Every row comes from one small tree of marks. Brackets hold a mark, then the marks that hang from it, in alphabetical order. Every link used is in the known rows. Which tree was each row made from?
Known rows:
{F C {T {B H}} U}: [-35 -13  21 -28 -14  37   4 -37  72   4   3   0  -1   5  -5 -19   7  31
  82 -38]
{T J}: [ -2  -6   0   2  -1  14   0 -24  14 -16  20 -15  -6  -5   3  -8   4 -13
  12   6]
{F C {T J} U}: [-29  12  18 -16 -14  52   6 -42  63 -24  10 -22 -26   2   0 -20   7   4
  61 -18]
{F {C {T J}}}: [  6  31  18  -1 -13  18  22 -30  26 -14  27 -25  -9 -11  -6   3   0 -19
  41  -1]
{U {F C} {J {T B}}}: [ 21  10  38  17 -31  24   8 -32  34 -18  45 -42 -54  13 -25 -16 -11  21
  21 -12]
{T {B H} J}: [-11 -39   4  -9  -5  11  -1 -43  36  -2  33  -6   9  -5   1 -16  12   1
  45 -10]
{F T}: [  3 -13  10  -8  -5   0   2 -12  24 -12  -6 -15  -1  -3   9  -7  -7  12
  18  -6]
{T B {F C} J}: [-27  -1   6  16  -7  41  -6 -26  39   0  41 -11 -19  10   1   2  23  -9
  36   4]
{J {U {F C}}}: [-20  33   3  11 -22  -6 -13   1   6 -12   0  -8 -33  27 -21  22   3  16
  16 -12]
{U J}: [ 12  -8  22   2  -3 -11  -6  12  11  -3  23 -21  -8   0  -9 -24  -7  -3
  16   8]
{U {F C T} J}: [  4   9  29   6 -21 -18  -8  -3  44 -31  17 -44 -36  14 -19   2 -22  28
  58 -14]
{C {F U}}: [-23   3  14   8  29  14   7 -19  12   4 -18  22 -17  -2 -12  35  14  20
  10 -19]
{T F J}: [-17 -14  -6  21   6  20   4   3  18 -15  20 -12   4   7  11  11  15 -15
  16  11]
{J {T B {F C U}}}: [-23  12  20  12 -12  88  23 -18  45   4  18  -3 -26  16  -3 -11  22   6
  16 -18]
{T B {F C} {J U}}: [-35   0  13  11 -16  39 -12 -23  37   3  44 -13 -26  18  -1 -11  35 -13
  28   7]
{B H T}: [ -2  -8   2 -13  -5   2  16 -10  16 -10   1 -10  36 -19  11 -22  -1   3
  55 -21]
{B H {T {F C}}}: [-26  21  -6   8  -3  16  15  18  29  -5   9  -5  44  -3  14 -10   7  -5
  78 -22]
{F {T J} U}: [-17 -24  21 -17  -9  45   9 -42  56 -29   3 -24 -24  -3   6 -12   8   7
  41 -12]
{T B}: [  1 -24  12  -8  -9  12  -3 -29  14  11  15  -1 -21  -3  -3   0  11  10
   0  -1]
{B T}: [  9   0  12 -11 -12  15  14 -18   8 -13   3 -19  -3 -22  10 -15   3  -1
  22  -7]

Which tree is each row?
[-19 -15  14 -16 -17  19  -3 -56  66 -10  34 -21   7  -2   5 -30   2  10
  83 -23] => {F C {T {B H} J}}
[-12 -10  20   5   0  39  36  16  28  -4 -11  -3  -6   1  -6  39  16   4
  25  -6] => {C {T {F U}}}
[ -7 -45  16 -20  -9  -1   0 -31  46   1   8  -7  16  -4   6 -15  -2  25
  50 -22] => {F {T {B H}}}
[  4 -44  20  -6 -24  -2  -3 -43  39 -23   1 -25 -46   5 -10  35  -3  46
  23 -17] => {U {F {T B}}}
[ -5 -27  45  -4  12  38  29 -77  45  -5  20  -7 -45 -21 -18  45  24  15
  33 -15] => {C {F U} {T B J}}
[  4   4  31  13  15  -5  16 -42  12 -12  19 -13 -16 -14  -9  30  16  -8
  14   0] => {C F {T {J U}}}
[-16 -14  -5   6   1  10  19  17  21  -9   2  -6  46  -8  18  -3   9  -2
  59 -16] => {B H {T F}}
[ -7  -7  50 -22 -17  26  23 -20  64  12  32 -18  -8  -5 -29 -20   3  14
  91 -25] => {F {C {T {B H}}} {U J}}
[-41 -15  25   3  -4  35   1  14  61  16  31  -2   2  19 -17 -20  17  13
  84 -18] => {T {B H} {F C {U J}}}
[-22  10  10  17 -13  41  10  -3  32  11  31  -2  20  23   3 -34  20  -4
  29 -18] => {J {T {B H} {F C}} U}
[  6   8  35  25 -13  45  10  -2  37   3  53 -30 -19  12  -5 -39   5  -5
  21   1] => {U {J {T B {F C}}}}
[ -7 -51  12  -9 -18 -16   0 -34  46 -21   0 -16  -8   8  -9  28  -7  47
  55 -30] => {U {F {T {B H}}}}
[-13  27  26 -11 -13  50  30 -34  44 -14  16 -20 -24  -7 -13   6  10 -10
  54 -11] => {F {C {T J}} U}
[-14  42   7  28  -9  42  11  18  10  -3  17 -10   3  24   4 -26  15 -16
  -4  -3] => {J {T {F C}} U}
[-36  25  -1  22  -6  28 -11   5  23  -7  29 -11  -5  21   2 -10  25 -23
  28   9] => {T {F C} {J U}}
[-45  -8   2  10  -9  26 -11 -14  44   6  42  -4  10  21   0 -17  30 -11
  60  -7] => {T {B H} {F C} {J U}}
[-55 -13   4   3  -2  58   6 -23  63   3  29   3   3  16  -4  -2  31   4
  78 -21] => {T {B H} {F C U} J}
[ -9   3  25  -6 -31  -9  11 -25  33  -3  16 -13 -15  13 -29  33   7  25
  59 -27] => {J {U {F {C {T {B H}}}}}}
[ -9  12  15  10 -30  21   6 -31  28 -10  22 -14 -14  25 -19 -10   4  23
  30 -30] => {J {T {B H}} {U {F C}}}
[ 15 -27  30   5 -17 -25  -5  -4  34 -36   9 -46 -34   9 -14  10 -22  31
  37  -7] => {U {F T} J}
[ -3 -49  54 -25 -18  33   1 -34  67  -5  20 -32 -47  -3 -12 -29   5  29
  47 -11] => {F {T B} {U J}}
[-12   1  11  19   2  69  31  10  23 -11  -4  -4  -5  13   5  -5  14   0
  -4 -10] => {J {T {F U}}}
[-24 -49  23  -4  -5  51  35 -27  62  -5  22 -10   5  -4  -5  22  27   5
  69 -16] => {C {T {B H} {F U} J}}
[ 14   0  40   1  -9  51  23  -6  29 -13  19 -29 -24   2 -11 -47  -3   0
   8  -7] => {F {U {J T}}}
